Every row comes from one small tree of marks. Brackets hold a mark, then the marks that hang from it, in alphabetical order. Every link used is in the known rows. Which tree was each row made from?
Known rows:
[E H T]: [-1.79 -2.67 -1.48 -1.28  0.39  2.47 -2.68 -4.72  0.37 -0.12 -1.15  0.65
 -0.86 -1.99 -0.76 -0.03  1.06  1.33]
[M [E J T]]: [ 0.43  0.10 -2.30  0.90 -2.74  2.23  1.69  2.39 -0.40  1.98 -1.60 -1.88
  1.35 -4.41  0.16  1.22  0.42  0.66]
[E J [T K]]: [ 3.59  0.23  0.58  3.36  2.03  2.55  1.71 -2.36 -3.64 -1.41  0.40 -6.58
 -0.44 -2.27  1.25  0.58 -2.79  1.45]
[E [H K] J [T A]]: [ 1.36 -1.21 -4.24  3.74 -1.22  0.65 -5.55 -2.47  0.60  1.51  1.29  2.01
 -0.80 -1.37 -2.10 -1.93 -4.83  1.85]
[M E K]: [-5.02  1.76  2.70 -6.03 -0.11 -2.71  2.89  2.20 -0.19  1.78  0.13  3.85
  2.80 -1.61  0.78 -1.41  5.95  1.97]
[T K]: [ 1.33 -0.25  6.73 -2.79  4.50 -1.14  5.83 -4.54 -4.35 -2.65  1.13 -3.77
 -1.73  1.48  3.50 -1.63  1.57 -0.59]
[E H [J K] T]: [-0.89 -1.50 -7.26  2.56  0.24  5.14 -4.18 -2.03  1.38  3.15 -5.23 -4.78
 -1.39 -5.77 -0.87  0.92 -1.69  4.35]
[E [H K] T]: [-1.16  0.54 -2.66 -0.22  0.10  1.10 -5.51 -6.80  1.36  0.81  1.46  3.18
  1.74 -1.44 -0.96 -2.39 -0.09  1.30]
[Z [E H J]]: [-1.48  1.01  0.43 -0.99  0.01  0.43  0.33  1.88  3.45  0.31 -4.26 -2.63
  0.12 -1.87 -2.73  4.25  4.04 -2.36]
[J K]: [-1.96 -2.10  1.01 -4.49  3.21  0.88  4.29 -2.56 -3.05  0.62 -0.92 -1.72
 -1.78  0.45  2.83 -2.30  3.22  2.71]
[Z E K]: [-0.52  2.69  8.66 -7.97  0.14 -5.55  5.61  1.78  0.68 -4.06  3.33  1.85
  3.16  5.70  1.00  2.04  6.59 -5.67]
[E [H K]]: [-2.35  0.20  1.33 -3.99  1.69 -0.90 -1.77 -6.68  1.38  0.58  0.93  2.24
  0.49 -1.00 -0.53 -2.88  2.72  0.28]
[M [E H J [T A]] K]: [-2.48  0.73 -4.76  3.37 -3.49  0.00 -4.45  4.95  3.34  3.86 -2.25  3.50
  0.77 -5.02 -1.93  0.50 -1.39  3.58]
[T A]: [-0.74 -4.74  4.95 -3.93  2.18 -1.79  6.32 -0.63 -5.72 -1.69  2.81  2.99
 -3.76  4.73  1.92 -2.99  1.79  0.70]
[M [E H T] K]: [-4.90  2.13 -3.37 -1.52 -2.57  0.43 -4.95  0.48  4.17  3.07 -2.00  4.33
  3.02 -5.24 -1.25  0.01  3.02  2.67]
[A T]: [-2.54 -1.59  1.01 -5.83  2.27  0.44  5.99 -2.94 -5.62 -4.61  4.39 -3.37
 -2.61  1.98  0.35 -1.22  1.91  1.13]
[H K]: [-1.12  0.11  3.07 -5.13  1.97 -2.07  2.12 -5.66 -3.10 -0.28  3.55  2.19
  0.75  1.86  1.05 -4.88  3.09  0.63]
[T A K]: [ 2.14 -2.28  7.50 -1.40  4.14 -2.91  7.18 -1.67 -5.41 -2.92  2.73 -1.17
 -4.06  5.03  4.59 -2.88 -1.27 -0.85]
[Z E]: [-1.65  0.67  4.80 -4.31  1.86 -2.00  4.76  1.47 -1.69 -1.78  0.73  0.89
  0.35  3.90  0.42  0.76  5.72 -3.20]

Which tree is each row?
[-0.06 -3.46 -6.43  4.05 -0.32  3.23 -3.27  0.11  0.21  2.36 -3.34 -1.67
 -3.51 -2.23 -0.10 -0.41 -5.03  4.19]  [E H [J K] [T A]]
[ 4.77 -1.92  1.31  4.59  1.21  0.79  2.95 -0.22 -4.93 -1.73  1.90 -3.91
 -3.01  1.11  1.86 -0.63 -5.96  1.22]  [E J [T A K]]
[ 5.09  0.30  1.22  4.92 -0.81  0.01  3.38  3.35 -1.70  0.27 -0.16 -3.13
 -1.22 -0.76  2.76 -0.98 -6.30 -0.90]  [M [E J [T A K]]]
[ 4.30  4.01  1.87  4.30  0.98  1.15  1.55  2.01 -1.10 -1.78  0.48 -5.83
  1.58  0.15  0.57  3.09 -1.58 -2.16]  [Z [E J [T K]]]
[-0.77  4.10 -1.54  0.47 -0.65 -0.59 -6.28 -2.35  4.26  0.53  1.33  3.36
  3.79  1.26 -1.46  0.06  0.70 -2.80]  [Z [E [H K] T]]
[ 0.60  3.05  6.25 -4.84 -1.17 -4.03  4.96  3.73  1.53 -3.08  1.12 -1.43
  3.20  2.56 -0.79  4.22  5.07 -4.94]  [Z [E J] K]
[ 2.16 -0.35 -3.49  4.11 -0.63  0.66  0.22  6.47 -1.10  0.86 -0.49 -1.00
 -0.80  2.93  1.01  0.79 -3.59  1.16]  [Z [E [J K] [T A]]]
[ 3.25  0.92  3.46  0.24 -3.07 -3.85  2.80  6.30 -0.46 -3.44  3.80  1.85
  2.64  5.13 -0.75  3.07 -0.94 -3.99]  [Z [E J [T A]] K]
[-0.24 -4.29 -3.16  3.00 -1.07  2.48 -1.82  0.05 -0.61  0.65 -0.74  0.26
 -3.12 -1.71 -1.93  0.67 -3.51  1.91]  [E H J [T A]]
[-0.53 -4.30 -1.05  0.31 -0.22  0.73 -1.32 -1.97 -1.09 -0.47  0.61  3.69
 -3.33  1.08 -0.02 -1.58 -2.06  0.88]  [E H [T A]]
[-1.12  1.01 -0.70 -0.10 -0.63  0.90 -3.37  0.30  2.76 -0.58 -1.37  1.09
  1.43  0.38 -1.57  2.22  2.14 -2.79]  [Z [E H T]]
[ 2.05  2.24 -3.23  5.28 -2.79 -0.71 -5.96  2.26  3.31  1.13  1.24  2.79
  1.41  1.34 -2.61  0.17 -3.67 -1.51]  [Z [E [H K] J [T A]]]
[ 0.81 -1.09  1.91  1.03 -0.36 -1.59  1.99  3.82 -2.95 -2.07  3.37  4.18
 -0.61  6.62  1.02 -0.40 -0.41 -2.53]  [Z [E [T A]]]
[-5.92  1.93  0.72 -4.99 -0.68 -2.07 -1.10  0.46  4.44  2.81 -2.88  3.57
  1.64 -4.22 -0.47 -0.83  6.01  1.57]  [M [E H] K]
[ 1.17  0.02 -5.55  4.57 -1.28  1.58 -3.61  4.70  3.16  2.20 -3.25 -1.29
 -1.33  0.08 -0.67  1.92 -3.85  0.33]  [Z [E H [J K] [T A]]]
[-0.14  0.99 -4.88  2.40 -0.86  2.58 -6.25 -5.21  2.12  1.89 -0.26 -0.46
  1.76 -4.69 -2.38 -0.66 -1.64  2.76]  [E [H K] J T]
[ 1.53  1.27  0.75  0.81 -3.60 -2.69 -1.75  5.29  4.44 -1.95  0.59  1.52
  1.64  2.61 -2.17  4.20 -1.68 -4.51]  [Z [E H J [T A]] K]
[-0.28  1.48 -0.19 -0.52  1.18  0.50  2.57  4.24  0.12  1.00 -2.82 -4.48
  0.20  0.31  0.17  2.04  3.05  0.03]  [Z [E [J K]]]
[ 2.56 -2.36  1.89  2.71  1.60  0.22 -0.38 -3.89 -1.23 -1.59  0.35 -1.20
 -3.31  1.91  2.24 -1.86 -4.97 -0.62]  [E H [T A K]]
[-0.18  2.79 -5.27  2.49 -3.61  1.79 -5.44 -1.34  5.50  4.08 -2.14  0.17
  3.51 -6.55 -1.91 -0.25 -1.74  0.38]  [M [E [H K] J T]]
